Known rows, with every way that one mark hangs from another
q95[q833[q768]]: [  5.4  23.6  -3.8 -33.6 -10.4 -24.6  20.3   2.3 -13.3   1.7 -17.3 -14.8
  -4.0  11.5   8.7  -6.2  19.2  12.8   1.7]
q760[q824[q354]]: [ 10.4  10.1 -20.7 -40.7  -0.4   9.8  23.4 -35.1  11.9  28.3   3.5  26.4
 -30.8  25.2 -26.7 -21.0 -35.4 -16.1  11.5]
q760[q824[q354[q833[q768]] q727]]: [ -6.8  -2.0  -2.6  30.2 -14.0  42.6  43.6 -22.8   9.2  12.7   7.6  51.8
  27.3  22.5 -16.8 -39.5 -21.8 -24.2  29.3]
q95[q833[q354]]: [ 26.9  18.8 -12.3 -45.0 -13.1  -9.3  -1.5  -1.3 -23.2   9.3  -7.3  -3.0
 -12.2  11.4   0.8  17.5  11.9  25.6  -0.5]
q624[q833]: [  4.4  28.6  23.7 -50.3  -1.8 -28.4   4.6   5.4   1.1   5.0  12.9 -27.7
 -16.3 -12.6 -21.7  18.8  -0.6  27.7 -16.5]
q38[q624]: [ 13.7  16.8 -15.1 -52.0   3.1 -32.3 -11.0  28.2   7.4  -0.8  -9.1 -14.2
 -20.8   1.2 -18.4  10.9 -39.1  10.3 -22.1]
q624[q833[q95 q354[q824] q768]]: [-15.1   2.7  14.3  21.6  -5.7 -13.0  -5.2  18.7 -18.3   5.4  -0.5 -13.4
   0.1 -21.4  30.3 -11.6  35.7  22.3  -3.4]
q833[q95 q354 q624 q768]: [-15.1 -40.2 -21.5  10.2   0.2 -19.5 -21.2  -4.7   5.2 -23.9 -31.1 -22.8
 -26.6  -3.9  36.9  -4.6  33.5  -5.2   3.5]
q824[q354[q833[q95 q624]] q727]: [  1.7 -26.4  13.6  25.4  35.0  31.7  -9.9 -27.2  15.6 -21.1  13.4   4.8
 -17.9   6.8 -20.0  35.5 -25.1 -46.1  -1.6]
q833[q95 q354[q824] q624 q768]: [-19.0 -24.3 -25.0  31.4   4.3 -15.0 -21.0  -6.6  10.0  -0.7 -14.1 -10.4
   6.2  -7.8  30.0 -23.1  30.0  -7.8   2.3]
q38[q624[q833[q95 q354 q768]]]: [ -5.8 -11.9  14.4   8.2  14.6 -26.6 -19.8  55.0 -34.8 -28.2 -22.7 -17.8
 -42.7 -12.3  40.9  15.3  11.4  18.2  -9.4]
q833[q354[q824[q727]] q768]: [ -5.4   9.0  13.4  20.4 -47.0   2.7   4.5   5.2  12.2  22.0  -5.7  15.0
  69.8  -7.5  10.3 -64.6  14.3  25.2  -1.5]
q760[q824[q354[q833]]]: [  8.8  -1.2 -39.5 -14.2   0.8  35.5  31.9 -30.0   6.7  22.5  24.5  36.8
 -18.4  23.8 -36.5  -0.2 -34.1 -18.9  23.0]
q760[q824[q354[q833] q727]]: [ 13.0   8.0   0.4   2.1  -2.1  50.3  33.2 -31.5   9.2  22.6  21.7  50.8
  19.6  22.6 -40.0  -9.3 -43.8 -29.2  18.8]
q354[q824 q833[q95]]: [  3.9   3.0 -28.2  -0.4   8.4  11.6  -2.4   1.6  12.1  21.8  20.9 -10.8
  22.1 -13.0 -18.0  29.1 -13.0 -11.2  -5.6]
q624[q833[q95 q354]]: [  5.5  -0.8  22.4 -22.0   2.2  -9.1 -17.8  15.1 -20.6  -5.8  -4.9 -28.3
 -35.6 -21.4  11.6  33.7  17.7  20.6  -8.5]
q95[q833]: [ 22.3  36.6  -4.8 -59.9   2.8 -18.7  10.7  -6.2  -9.6  10.7  -4.1 -13.8
  -9.1  11.2 -17.3  23.1  -5.2   9.3  -6.1]
q760[q824[q354 q727]]: [ 14.6  22.5  17.9 -20.3  -3.6  26.1  29.1 -37.6  14.7  28.3   3.9  38.9
   9.6  22.4 -31.4 -31.7 -45.3 -24.3   9.3]
q833[q354[q824[q727]] q624 q768]: [-13.6   3.0   8.4  33.9 -18.8  -6.4  -8.4 -12.8  18.8   6.1  -2.6  12.4
  60.8   2.5  10.4 -57.1  14.4   3.5   1.3]
q38[q624[q833[q95 q354[q824]]]]: [ 10.6  18.5   9.7   5.7  27.2 -14.1 -31.2  45.0 -29.5   1.8   7.8  -6.2
 -18.4 -16.0   5.8  28.7 -16.5  11.2 -25.7]

Rows
[-16.9 -22.1   9.0  33.6   1.7  21.5  10.7 -23.5  21.8 -22.7  12.8  17.4
   6.5  15.1 -12.7 -16.1  -6.2 -18.7   9.9]  q824[q354[q833[q624 q768]] q727]
[-10.6   0.5  13.6 -13.2 -31.0 -20.1   4.2  15.8 -12.2  -5.3  -6.0 -15.6
 -10.8 -11.6  19.6 -17.3  36.4  50.3   0.9]  q624[q833[q354 q768]]
[-11.2 -17.3  11.8  16.9 -22.9  30.5  24.6  -4.2  17.7  -4.9   9.3  19.8
  13.5   8.8 -10.8 -23.2  -7.8   0.8   9.8]  q824[q354[q833[q768]] q727]
[ -8.7  19.0  17.9 -18.7   7.4 -40.5   1.0  44.2 -12.0 -17.4  -5.9 -16.0
 -29.8  -6.6   5.6  -1.2  -9.2  23.7 -18.2]  q38[q624[q833[q768]]]
[ 17.9  10.9 -18.6 -27.6  11.2 -15.6 -17.2 -19.0 -17.9  -8.1  -2.3  -5.1
 -20.9  19.8  -0.5  24.4  12.6   7.8   2.8]  q95[q833[q354 q624]]
[  4.4 -27.2 -16.3 -15.7  15.0 -13.7 -31.3 -11.6   7.9 -13.9 -18.4 -25.9
 -30.1  -3.2  12.9  23.4  13.4  -9.1  -3.5]  q833[q95 q354 q624]
[-12.6 -26.0 -22.8   2.5  -7.2   0.1   9.3  12.5   5.6  -6.1 -11.1 -21.0
  -3.7 -11.1   9.9  17.0  16.6  -5.5   4.3]  q354[q833[q95 q768]]
[-21.8 -49.2 -25.3  30.8  26.3  12.5  -1.8 -17.2  13.2 -31.3   0.9  -5.9
 -48.7   8.8  11.1  16.9   7.6 -33.9  11.3]  q824[q354[q833[q95 q624 q768]]]
[  1.3 -20.3 -26.7  -6.6  30.3  -2.7 -15.8 -10.7  13.1 -17.6   7.8 -26.2
 -18.5  -4.4 -13.0  52.0  -4.4 -27.1  -2.8]  q354[q833[q95 q624]]
[ 12.8   1.7  14.4 -14.3  25.8 -19.8 -32.5  47.4 -35.0 -19.5  -9.5 -21.1
 -50.4 -13.0  13.1  43.0 -10.9  14.6 -20.3]  q38[q624[q833[q95 q354]]]
[  0.9   7.4   4.9  33.9  30.5  19.7 -12.9 -18.9  21.3   4.5  21.4   1.8
  50.3  -8.0 -24.9  23.3 -22.0 -41.8  -8.7]  q354[q824[q727] q833[q95 q624]]
[ -9.8  -1.2 -25.3   0.2 -41.6 -11.6   1.2   7.4  11.0  23.7  -3.5   2.5
  31.7  -7.2  16.8 -51.5  24.2  34.4   1.7]  q833[q354[q824] q768]
[  6.8  -3.0  16.3  -7.2  -9.8  36.1  13.1 -13.7  18.0   1.5  26.0  18.4
   7.2   6.9 -34.8   5.9 -31.4  -1.0  -2.3]  q824[q354[q833] q727]
[  7.1  27.0  55.7  16.3   1.7  10.9 -12.0   6.1 -10.9  15.5   9.0  -3.5
  35.3 -24.1  -0.7   8.2   3.6   8.2 -14.1]  q624[q833[q95 q354[q824[q727]]]]
[  0.7  -3.5 -20.7  -3.4   0.2 -23.7  -3.1  -9.3 -19.0 -18.5 -17.6  -3.4
 -12.9  19.9  23.8  -6.3  35.5   9.8  14.3]  q95[q833[q354 q624 q768]]
[-16.8   6.4  -2.4  44.7   0.3   4.5   7.7 -13.2  25.9   1.2  21.7  12.8
  75.5  -2.4 -17.5 -29.8   0.5 -14.7   3.4]  q354[q824[q727] q833[q624 q768]]
[ 12.1  -2.9   6.2  17.0  19.1  55.9  22.4 -26.8   1.9  13.7  10.7  38.2
   2.9  14.4 -23.4  13.4 -41.6 -49.7  19.1]  q760[q824[q354[q833[q95]] q727]]
[-12.5 -12.6  22.0   2.0 -11.4 -14.6  -5.7  22.8 -21.1 -13.3 -17.9 -24.8
 -29.8 -20.3  36.3   5.8  40.5  25.9  -1.4]  q624[q833[q95 q354 q768]]
[  6.8   5.9 -14.4 -20.0 -27.0 -14.5   9.1   9.5 -25.4  -1.4 -21.1  -1.9
  -4.1  10.8  24.8 -10.5  34.7  31.9   9.0]  q95[q833[q354 q768]]
[-14.3   1.4   8.8  42.8  -9.4  21.8  13.7   8.7  13.0  12.3   4.5   4.4
  65.0 -16.9   3.6 -12.7   0.8 -19.0   1.0]  q354[q824[q727] q833[q95 q768]]
[  4.5   0.8  13.2  25.3  11.6   7.2 -31.3 -18.3  12.4  10.0  -0.7   0.8
  40.4  -7.3   0.4  -3.3  -2.8 -21.3  -8.1]  q833[q95 q354[q824[q727]] q624]
[ -5.3   3.0   6.4  -4.7  -6.1 -32.9 -10.2  50.6 -25.0 -20.4  -8.3  -4.8
 -27.3  -6.0  20.8  -6.8   6.6  42.0  -9.6]  q38[q624[q833[q354 q768]]]
